What can hang from each mark
X: M
W: Z
R: N T
T: A Z
Z: L T W X
H: R
P: X
L: Z
A: T
D: R

Each row was made from one small tree. The marks that hang from a mark follow it in brackets, in alphabetical order. Every link used is in the known rows. Write each row's tree.
Known rows
H(R(N T(A Z(L)))): [ 0.94  2.19  2.96 -4.05 -0.88  7.46 -1.89 -0.07 -1.10  0.81  2.94  0.79
  3.87  0.47  1.39  1.65  7.40  0.33  0.30 -1.03 -1.13]
D(R(N T)): [-0.30  0.57  2.46 -1.13 -0.78  3.06  0.56  3.56 -1.16  0.12  1.34 -0.75
  2.19  2.44  0.56  0.99  4.13  1.99 -0.58 -1.17  0.40]
L(Z(W X)): [-1.03 -2.07 -0.93 -0.52 -1.16 -1.38 -2.03  3.98 -1.89 -0.02  0.68  1.33
  1.91  0.12  0.61 -0.82  0.86  0.44  0.84 -0.15  1.98]
H(R(N T)): [ 0.22 -0.98  1.58 -1.96 -0.49  3.54  1.33  2.03 -1.09 -0.39  1.66 -0.87
  2.33  1.13  0.97  1.35  3.94  0.68  0.37 -1.49  0.01]
T(A Z(L X)): [ 0.02  0.81  0.84 -2.87 -1.45  4.11 -3.19 -0.01 -1.40  0.48  1.83  2.77
  3.20 -0.03  1.15  0.60  1.90  0.77  0.65 -0.15 -1.15]
W(Z(L T(A))): [-0.16 -0.32  1.89 -2.61 -1.19  2.69 -2.78  1.18 -2.05  1.10  1.18  1.49
  2.70  0.44  0.99  1.27  1.80  0.13  0.82  1.40 -0.79]
L(Z(T(A) W)): [-0.82  0.53  1.12 -1.79 -0.88 -0.40 -2.44  1.62 -2.48  0.96  1.00  1.00
  2.47  0.34  0.32 -1.04  3.80  0.15  0.24  0.62  1.33]
H(R): [-0.86 -1.91 -0.16 -1.87 -0.36 -0.28  0.87  0.20 -1.76 -0.89  0.37 -0.67
  2.04  0.60  0.66  0.65  1.11 -0.99  0.41 -0.47  0.33]
P(X(M)): [-0.77 -2.63 -1.30 -0.10 -1.14  1.61  0.69  0.47 -2.05 -0.37  0.39  1.86
  2.67  0.39  0.33  2.55  0.67  0.67  0.26 -1.68  0.89]
D(R(N)): [-0.39 -0.26  0.93 -1.17 -1.03  0.51 -0.01  3.04 -1.25  0.16  0.57 -0.56
  2.70  1.80  0.14  1.39  2.20  1.02 -0.81 -0.16  0.79]
L(Z(T(A) W X(M))): [-0.64 -0.61  0.48 -1.81 -0.74  0.00 -2.56  5.47 -3.44  1.08  1.01  3.54
  2.30 -1.01  0.31  1.29  2.46  0.14  1.07 -0.66  1.22]
H(R(T(A))): [-0.04  0.32  2.21 -2.90 -0.36  3.66  1.14 -1.39 -1.66 -0.51  1.72 -0.20
  2.32  0.90  0.92 -0.70  3.82  0.25  0.61 -1.50  0.22]
H(R(T(A Z(L W)))): [-0.83  0.94  2.41 -4.12 -0.63  4.73 -1.72  0.36 -2.64  0.73  3.51  1.15
  3.08  0.49  2.05  0.53  6.35 -0.71  0.84 -0.36  0.09]
W(Z): [-0.37 -2.56 -0.39 -0.65 -0.94  0.43 -0.64  1.06 -1.15  0.00 -0.15 -0.52
  2.75  1.24  0.70  0.33  1.31  0.85  0.78 -0.52  0.57]
H(R(T(Z))): [-0.58 -0.04  1.64 -2.18  0.13  3.80  0.07  0.26 -1.71 -0.29  1.19 -0.76
  2.51  1.54  1.33  0.53  5.81 -0.13  0.35 -2.13 -1.25]
Z(L T(A) W X): [-1.24 -1.24  1.50 -2.99 -1.47  0.83 -2.02  3.96 -3.25  0.83  2.80  3.50
  1.57 -0.29  1.48  1.09 -1.45 -0.04  1.23  1.89  0.19]
D(R): [-1.32 -0.40  0.67 -1.07 -0.56 -0.71  0.20  1.55 -1.92 -0.37  0.08 -0.68
  1.94  1.98  0.26  0.31  1.29  0.43 -0.62 -0.13  0.77]
L(Z(X(M))): [-0.21 -1.17 -1.33 -0.41 -0.60  0.26 -1.96  4.49 -1.79 -0.40 -0.74  1.73
  2.14 -0.53 -0.16  1.58  1.87  0.81  0.51 -2.00  0.48]
T(A Z(W X(M))): [-0.71 -0.95 -0.33 -2.51 -0.96  1.47 -1.54  2.92 -2.96  0.93  1.72  3.49
  3.73 -0.53  1.11  1.83  2.67  0.69  1.26 -1.75  0.75]
D(R(N T(A Z(L)))): [ 0.43  3.72  3.77 -3.17 -1.14  6.93 -2.72  1.26 -1.18  1.36  2.77  0.74
  3.72  1.78  0.99  1.41  7.89  1.65 -0.62 -0.58 -0.78]
A(T(Z)): [-0.51  0.36  1.26 -1.37 -0.54  3.30 -0.41  0.96 -1.67  0.78 -0.34  0.35
  2.65  1.00  0.57  1.04  4.15  2.44  0.07 -2.17 -0.71]
A(T(Z(L W X(M)))): [-1.35 -1.26  0.49 -2.26 -0.94  2.93 -1.81  7.23 -3.79  1.55  1.33  3.98
  2.27 -0.91  1.40  4.38  2.30  1.53  1.17 -1.88  0.15]
W(Z(L T)): [-0.78 -1.82  1.11 -1.47 -0.94  1.39 -2.48  3.58 -2.24  0.67  0.66  0.57
  1.91  0.86  1.18  2.19  0.62 -0.16  0.80  1.20 -1.18]
Z(L X(M)): [-0.93 -1.80 -1.03 -1.50 -1.01  1.34 -1.34  5.32 -2.41 -0.51  0.69  2.43
  1.77 -0.84  0.77  3.54 -1.36  0.51  0.85 -0.92 -0.49]

Write each row's tree
[-1.78 -2.86 -1.20 -1.77 -1.17 -0.02 -1.26  6.94 -3.30  0.01  1.66  3.00
  1.74 -0.96  1.28  3.50 -1.49  0.04  1.23 -0.26  0.95] | Z(L W X(M))
[-1.29 -1.29  0.75 -3.03 -1.19  0.99 -2.06  6.26 -4.05  0.94  2.39  4.29
  1.84 -1.19  1.23  3.24 -0.65 -0.16  1.35  0.48  0.24] | Z(L T(A) W X(M))
[-1.22 -1.85  0.15 -1.59 -0.61  1.70 -0.29  6.32 -3.57  1.43  0.59  3.46
  2.49 -0.40  1.03  3.38  2.43  2.01  1.17 -2.80  0.75] | A(T(Z(W X(M))))
[-0.55 -0.57  1.16 -1.73 -1.09 -0.15 -2.67  3.38 -2.70  0.91  1.41  2.78
  2.02 -0.13  0.56 -0.93  1.75  0.21  0.93  0.72  1.19] | L(Z(T(A) W X))
[ 0.04 -0.90  1.72 -1.86 -0.88  1.63 -1.28  0.35 -1.88  0.97  0.57  0.86
  2.90  1.05  0.68  0.28  2.13  0.65  0.89  0.37 -0.16] | W(Z(T(A)))
[ 0.08 -1.51  1.25 -2.53 -1.05  3.00 -2.87  4.89 -3.09  1.21  1.23  3.97
  2.57 -0.73  0.94  3.51  0.35  0.10  1.62  0.04 -0.91] | W(Z(L T(A) X(M)))
[ 0.76  1.35  2.11 -2.06 -1.26  5.00  0.28  0.29 -0.37  0.20  1.84  0.01
  3.15  1.09  0.54 -0.04  4.04  2.82  0.12 -1.66  0.25] | R(N T(A))
[-0.56  1.01  1.79 -2.78 -1.10  2.34 -1.79  0.78 -2.07  0.38  1.35  1.16
  1.98  0.17  0.75  1.09  0.70  0.42  0.23  1.15 -1.22] | Z(L T(A))
[ 0.45 -0.35  2.11 -2.91 -0.76  6.21 -1.95  3.91 -1.44  0.39  2.88  1.72
  2.65  0.48  1.78  2.72  4.53  0.19  0.89 -1.04 -1.65] | H(R(N T(Z(L X))))
[ 0.24  0.60  1.51 -1.58 -0.83  1.30 -2.87  1.57 -1.77  0.42  0.33  2.19
  1.98  0.07  0.06 -0.88  1.97  0.65  0.52  0.08 -0.37] | L(Z(T(A) X))
[-1.39 -1.25  1.07 -2.14 -1.27  2.89 -1.98  5.09 -3.01  1.42  1.75  3.18
  1.97  0.01  1.65  2.14  1.57  1.65  1.11 -0.51  0.20] | A(T(Z(L W X)))
[-1.26 -2.00  0.28 -0.75 -0.77 -1.60 -2.18  5.65 -2.80  0.51  0.84  1.81
  1.28  0.25  0.71  0.04  0.72 -0.07  0.79  0.61  0.82] | L(Z(T W X))
[-1.91 -2.58  0.60 -1.90 -1.19 -0.31 -1.88  6.37 -3.37  0.38  2.20  2.65
  0.77  0.10  1.68  1.98 -2.56 -0.27  1.12  1.79 -0.15] | Z(L T W X)
[-1.09 -1.79  1.23 -2.30 -1.12 -0.49 -0.55  3.26 -3.09  0.67  2.12  2.92
  1.70  0.23  1.14 -0.04 -1.37  0.36  1.25  0.81  0.78] | Z(T(A) W X)
[-0.64 -2.83  1.15 -1.41 -1.07  1.49 -2.75  5.15 -2.38  0.68  1.02  2.40
  1.44  0.42  1.38  2.27 -1.34 -0.05  1.36  1.21 -1.37] | W(Z(L T X))
[ 0.20  1.03  2.27 -2.21 -0.79  5.52 -1.32 -0.27 -1.14  0.31  1.91  1.87
  2.92  1.11  1.21 -0.83  4.04  2.15  0.86 -2.09 -1.10] | R(T(A Z(X)))
[-1.97 -2.77 -0.04 -1.93 -0.84 -0.51 -1.57  8.54 -4.20  0.54  1.86  3.52
  1.07 -0.78  1.42  4.17 -1.82 -0.46  1.24  0.43 -0.26] | Z(L T W X(M))
[-1.48  0.00  1.40 -2.99 -1.30  0.65 -1.79  2.52 -3.02  0.77  2.39  1.73
  1.99  0.13  1.23  0.92  0.54 -0.04  0.55  1.81  0.30] | Z(L T(A) W)
[-0.39 -0.87  1.61 -2.44 -0.42  3.33  0.00  3.09 -1.92  0.76  2.76 -0.13
  3.32  1.28  1.76  1.71  6.50  0.10  0.68 -1.60  0.41] | H(R(N T(Z(W))))
[-0.57 -0.15  0.66 -2.03 -0.73  4.40 -1.89  5.36 -2.89  1.09  0.38  3.59
  2.26 -0.82  0.86  4.47  2.56  1.98  0.82 -2.32 -1.35] | A(T(Z(L X(M))))
[ 0.12  1.62  1.45 -1.56 -0.66  1.36 -2.43  0.09 -1.51  0.41 -0.05  0.41
  2.45  0.42 -0.18 -1.02  3.87  0.57 -0.06  0.15 -0.20] | L(Z(T(A)))
[-1.09 -1.86  0.49 -2.37 -0.78 -0.07 -0.37  5.44 -3.88  0.81  1.71  3.83
  2.02 -0.61  0.88  2.31 -0.51  0.23  1.37 -0.52  0.76] | Z(T(A) W X(M))
[-0.83 -0.33 -0.12 -3.19 -1.28  2.55 -3.00  3.78 -3.09  1.01  2.41  4.01
  3.49 -1.05  1.38  2.81  2.40  0.25  1.24 -0.83  0.35] | T(A Z(L W X(M)))
[-1.30 -2.05 -0.38 -0.69 -0.43 -1.54 -2.06  7.68 -3.63  0.66  0.40  2.71
  1.47 -0.67  0.43  2.26  1.29 -0.11  0.92 -0.83  0.78] | L(Z(T W X(M)))
[-1.07 -2.30 -1.57 -0.52 -0.79 -1.36 -1.83  6.30 -2.75  0.13  0.27  2.22
  2.19 -0.72  0.35  1.56  1.77  0.37  0.94 -1.47  1.94] | L(Z(W X(M)))
[ 0.00 -1.34  1.98 -2.49 -1.39  2.87 -3.08  2.99 -2.20  1.09  1.60  3.20
  2.22  0.07  1.23  1.32 -0.18  0.12  1.48  1.35 -0.91] | W(Z(L T(A) X))
[-1.45 -0.87  0.30 -0.72 -0.57 -1.64 -2.03  4.11 -2.58  0.51  0.39  0.11
  1.65  0.65  0.50  0.00  2.81  0.01  0.19  0.52  0.89] | L(Z(T W))
[-1.77 -3.27 -0.30 -1.25 -0.51 -1.46 -0.05  7.78 -4.00  0.44  1.14  2.94
  1.32 -0.27  1.10  3.21 -1.62  0.03  1.24 -0.68  0.33] | Z(T W X(M))
[-0.39 -3.13  0.00 -1.27 -1.49  1.76 -2.41  3.49 -1.50  0.14  0.94  1.88
  2.14  0.37  1.27  1.54 -0.91  0.39  1.38  0.58 -0.19] | W(Z(L X))
[ 0.15  0.24 -0.07 -2.27 -0.79  3.10 -1.66  1.28 -1.99  0.51  0.71  3.03
  3.69 -0.43  0.57  1.77  2.75  1.07  0.82 -2.52 -0.69] | T(A Z(X(M)))
[-0.77  1.11  1.88 -2.43 -0.84  3.83 -1.09 -0.11 -1.89  0.81  2.43  0.69
  3.36  1.42  1.49 -1.04  5.89  1.64  0.64 -1.49  0.61] | R(T(A Z(W)))
[ 0.21 -1.91  1.73 -1.86 -1.04  1.61 -1.58  1.89 -2.10  0.97  0.84  2.66
  2.43  0.58  0.87  0.16  0.01  0.63  1.54  0.24 -0.46] | W(Z(T(A) X))
[-1.01  0.89  0.55 -3.20 -1.46  2.43 -2.92  0.11 -2.11  0.91  2.39  1.48
  3.67  0.25  1.47  0.59  3.63  0.33  0.48  0.44  0.39] | T(A Z(L W))
